Each row comes from the steps of one path. Every step used is in the known rows, and no mark comes twice. Write the path behind each row, first mark first.
Known rows
pitabi/varem: [-0.27  1.09  0.60  0.26  0.11  4.08 -0.30  0.66  0.69  0.65  0.47  0.27
 -1.48 -1.76 -0.12  1.00  0.20 -0.78  0.03 -0.43]
doza/madu/pitabi/varem/vutov/dotomo: [-0.08  0.04 -0.47  1.30 -0.56 -0.54 -0.61  0.57 -1.32 -0.57 -0.44 -0.11
  0.09  2.40  0.17 -0.68  0.26 -1.23  0.56  0.06]
doza/sito/vutov/madu/fadig/varem: [-0.08  0.95 -0.81 -3.75 -0.96 -1.02  0.81  0.47  4.68 -3.77 -0.16  1.73
  0.55 -1.77 -1.96 -0.71 -0.94  2.74 -0.76  0.05]
madu/pitabi: [-0.08 -0.37  0.43 -2.90 -1.23 -0.40 -0.06 -0.15  0.90  0.67  0.18  0.54
  3.26 -1.32  0.86  0.73  0.36  2.05 -1.60  0.14]
fadig/varem/vutov/dotomo/doza: [-0.15 -0.61 -1.17 -0.84  2.93 -2.54  0.36  0.54  1.73  0.34 -1.21 -2.69
  0.12  0.01  1.60  0.20  0.24  0.90  2.76 -0.07]
varem/vutov/madu: [-0.92 -0.59 -0.54  1.52  0.70 -0.06 -0.31 -2.39 -0.67  0.64  0.09 -2.04
 -0.41  2.22  0.03  0.81  0.55 -0.91  1.33 -0.24]
pitabi/varem/vutov: [-0.48  1.19  0.36  3.49 -1.06  3.02  0.01 -0.05  0.31  1.46  0.52 -1.43
 -2.10  2.14  1.32  1.04  0.54 -1.17  0.79  0.13]
sito/vutov/dotomo/doza/madu/fadig: [ 0.26 -0.98 -1.26 -4.73  4.08 -2.60  0.78  1.18  0.82 -3.60 -0.08  3.32
 -0.64 -2.10 -1.46 -0.95 -0.54  3.59  0.01  1.79]
madu/pitabi/varem: [-0.13  1.14  0.73 -1.76 -1.43  3.69 -0.28  0.14  1.60  0.70  0.21  0.44
  1.21 -0.96  0.08  0.59 -0.21 -0.13 -1.15 -0.64]
fadig/varem: [-0.28  0.18 -0.17 -1.53 -2.02 -0.14  0.41  0.78  4.36 -0.96 -0.07 -0.09
  0.93 -2.70  0.61  0.94  0.31  2.06  0.56  0.31]
sito/vutov: [ 0.76 -0.99  1.14  1.02  2.65 -0.89 -0.23  2.11  0.36  0.54  0.79  3.88
 -0.16 -1.65 -0.53  0.49  0.07  0.97 -0.96  0.12]
fadig/dotomo/pitabi/varem/vutov/madu: [-0.37  0.31  0.29  2.91 -1.98  2.39 -0.32 -2.76 -0.85  1.28  0.06 -2.55
 -0.90  2.45 -0.20  0.11 -0.44 -3.18  0.88 -0.86]
pitabi/varem/vutov/madu: [-0.98  0.41 -0.31  1.97  0.32  2.53 -0.42 -2.30 -0.08  0.70  0.10 -2.09
 -1.35  2.64 -0.49  0.63  0.06 -2.20  1.41 -0.77]
madu/fadig/varem: [-0.51  0.31 -0.49 -3.99 -3.01 -0.99  1.40  0.75  5.45 -3.61  0.06 -0.12
  0.13 -2.21 -0.09  0.82 -0.48  3.07 -0.02  0.59]
doza/madu/pitabi: [-0.02 -0.26 -0.37 -3.62 -0.31  0.00 -0.37 -0.42  0.40 -0.20  0.25  2.88
  3.53 -2.07  0.14 -0.25  0.65  3.28 -1.61  1.80]
varem/vutov: [-0.40 -0.02  0.12  2.93 -0.62 -0.24  0.20 -0.18 -0.43  1.40  0.54 -1.31
 -1.05  1.75  1.89  1.21  1.10  0.49  0.60  0.80]
dotomo/doza/varem/vutov: [-0.47 -0.17 -0.85  1.37  2.68  0.27  0.41  0.14 -2.95  2.99 -0.05 -1.48
 -0.70  0.45  1.76  0.10  1.07  0.72  2.15  1.56]
sito/vutov/dotomo/doza/madu/pitabi: [ 0.64 -1.03 -0.60 -4.20  3.47 -2.04 -0.42  0.62  0.53 -0.18 -0.54  3.52
  3.68 -1.77 -0.23 -1.21 -0.11  3.01 -0.70  1.22]
doza/sito/vutov: [ 1.24  0.94  0.64  0.89  3.27 -0.29 -0.59  2.72 -1.06  0.96  0.70  5.02
  0.11 -2.71 -0.89 -0.90  0.57  2.28 -2.29  0.48]
vutov/dotomo/pitabi/varem: [ 0.46  0.53  1.42  0.86 -1.19  2.79 -0.49  0.61  0.32  0.54 -0.65 -0.77
 -1.27 -0.37 -0.33 -0.33 -0.65 -4.48 -0.53 -1.60]
fadig/dotomo: [ 0.32 -0.71  0.05  0.76 -1.77 -0.79  0.06  0.47 -2.75  0.77  1.15  0.29
  0.63 -3.43  0.65  1.12  0.73  2.62  0.14  0.79]

Write each row's path
[ 0.70  0.06 -0.63 -0.62  4.61 -0.54 -0.65 -0.37 -1.84  0.91  0.13  2.43
  1.08 -2.36 -1.78 -1.11 -0.12  1.71 -0.16 -0.20]
fadig/dotomo/doza/sito/vutov/madu
[ 0.11  1.14  0.89  2.93 -4.25  2.44  0.80 -0.62  0.43  0.51  0.50 -2.01
 -2.20  2.46  1.18  0.35 -0.64 -1.91 -0.38  0.16]
madu/fadig/dotomo/pitabi/varem/vutov
[ 0.00  0.53  0.74 -1.55  0.21  3.25 -0.67 -0.55  1.77  0.31  0.11  1.56
  1.44  0.22 -1.42 -0.05 -1.03 -1.34 -1.06 -1.35]
sito/vutov/madu/pitabi/varem
[ 0.49 -0.89  1.20  2.57 -1.74 -1.76 -0.18  0.00 -0.85  0.98 -0.87 -2.05
 -0.52  2.06  1.24 -0.43 -0.04 -3.86 -0.35 -0.84]
varem/vutov/dotomo/pitabi
[ 0.42 -0.95  0.88  2.54 -1.26 -1.41 -0.20  0.42 -2.99  1.53 -0.91 -1.63
 -0.46  1.64  0.88 -1.02  0.05 -4.10  0.05 -0.39]
doza/varem/vutov/dotomo/pitabi
[ 1.12 -0.26  0.04  0.99  3.27 -3.15 -0.94  3.27 -2.78 -0.48 -0.19  3.49
  0.15 -1.53 -1.27 -1.31  0.40  0.33 -1.09 -0.65]
doza/sito/vutov/dotomo
[-0.42 -0.55 -0.85  0.43 -2.18 -3.72  0.68  1.11  1.42 -2.77 -0.55 -1.97
 -0.78  2.02  0.46  0.10 -0.10  0.00  1.33 -0.23]
madu/fadig/varem/vutov/dotomo
[-0.32 -0.24 -0.48 -3.71 -1.38 -1.43  1.03  0.04  5.55 -4.02 -0.06  1.06
  0.32 -1.09 -1.68  0.17 -1.27  1.89  0.08 -0.15]
sito/vutov/madu/fadig/varem
[-0.23 -1.16 -0.75  2.52  0.79 -2.67 -0.31  1.44 -4.87  0.60 -0.38 -1.17
 -0.74  1.45  0.48 -0.43  0.93 -1.62  1.79  0.16]
doza/varem/vutov/dotomo
[ 0.01 -1.36  0.31 -0.13  3.27 -0.65 -0.64 -0.58 -0.07 -0.07  0.28  2.14
  0.34 -0.46 -1.87  0.17 -0.29 -0.49  0.08 -0.81]
sito/vutov/madu
[ 0.45  1.63 -1.37 -0.28  4.37 -1.10 -0.40  1.15 -2.37  1.49 -0.81 -0.50
  0.02 -1.62  0.97 -1.23  1.28  2.26  0.23  0.45]
varem/vutov/dotomo/doza/sito
[-1.00 -0.66 -1.27  0.23  3.33  0.40 -0.11 -2.16 -2.68  1.87 -0.41 -2.13
 -0.18  1.26 -0.05 -0.15  0.50 -0.71  2.56  0.36]
dotomo/doza/varem/vutov/madu
[-0.01  1.20  1.27  3.91 -2.33  3.42  0.08 -0.60  0.93  2.11  0.10 -1.91
 -2.11  2.73  1.60  0.49 -0.02 -3.15 -0.12 -0.22]
dotomo/pitabi/varem/vutov
[-1.08  0.32 -0.67 -1.56 -0.90  0.99  0.84 -1.80  1.31 -2.66  0.30 -1.63
 -2.08  2.21 -1.11  0.58 -0.77 -0.17  0.44 -0.21]
pitabi/varem/vutov/madu/fadig
[ 0.34 -0.55  0.75  0.62 -4.24 -0.68  0.83 -1.98 -0.63 -0.30  0.18 -1.92
 -0.22  0.87  0.30 -0.10 -0.90 -1.27 -0.93  0.02]
varem/vutov/madu/fadig/dotomo/pitabi
[ 0.38  2.37 -1.26 -0.04  4.04  0.94 -0.51  1.23 -1.82  1.51 -0.83 -0.55
 -0.62 -1.29  0.62 -1.35  0.89  1.21  0.31  0.07]
pitabi/varem/vutov/dotomo/doza/sito
[-0.67 -0.50 -0.17 -1.27 -1.20 -0.51 -0.26 -2.49  0.60  0.68 -0.16 -1.38
  3.00  2.30  0.40  0.34  0.04  0.19 -0.38 -0.35]
varem/vutov/madu/pitabi
[ 0.43 -0.77  0.83 -1.18 -3.57 -0.51  0.68 -1.65 -0.54 -0.76  0.16 -0.98
  0.24 -1.21 -0.39 -0.12 -1.03 -0.92 -1.26 -0.19]
vutov/madu/fadig/dotomo/pitabi
[ 0.40  0.11  0.13 -2.69  1.28 -0.54 -0.78 -0.60  0.12  0.39 -0.04  2.71
  3.69 -0.57 -1.34 -0.98 -0.31  1.40 -2.28 -0.54]
doza/sito/vutov/madu/pitabi
[ 0.17 -0.49 -0.91 -2.15 -2.06 -1.30  0.83  0.18 -2.00 -2.55  1.34  2.09
  0.05 -3.49 -0.67  0.20  0.14  4.65 -0.51  2.34]
doza/madu/fadig/dotomo
[ 0.77 -1.81  0.47  1.04  2.74 -3.63 -0.63  2.78 -1.54 -0.80 -0.11  2.57
 -0.05 -0.69 -0.92 -0.26  0.00 -0.79 -0.03 -0.91]
sito/vutov/dotomo
[ 0.23  1.11  1.15  4.54 -3.58  3.00  0.15 -0.61 -0.33  2.20  0.41 -1.94
 -1.70  2.15  1.62  0.42 -0.12 -2.57  0.02 -0.02]
fadig/dotomo/pitabi/varem/vutov
[-0.17 -0.04 -0.05  1.81 -1.04 -0.79 -0.45  0.71 -1.01  0.00 -0.47 -1.59
 -0.10  2.82  0.68 -0.01  0.06 -2.11  0.58 -0.99]
madu/pitabi/varem/vutov/dotomo
[-1.07 -0.47 -0.84 -1.75 -0.59 -1.05  0.96 -1.88  0.80 -2.73  0.28 -1.62
 -1.33  1.89 -0.81  0.65 -0.40  0.88  0.31  0.19]
varem/vutov/madu/fadig
[ 0.36  1.13  1.73  0.70 -1.55  4.67 -0.23  0.00  1.43  1.41 -0.13 -0.35
 -1.31 -1.02  0.22  0.31 -0.47 -3.30 -1.01 -0.93]
dotomo/pitabi/varem
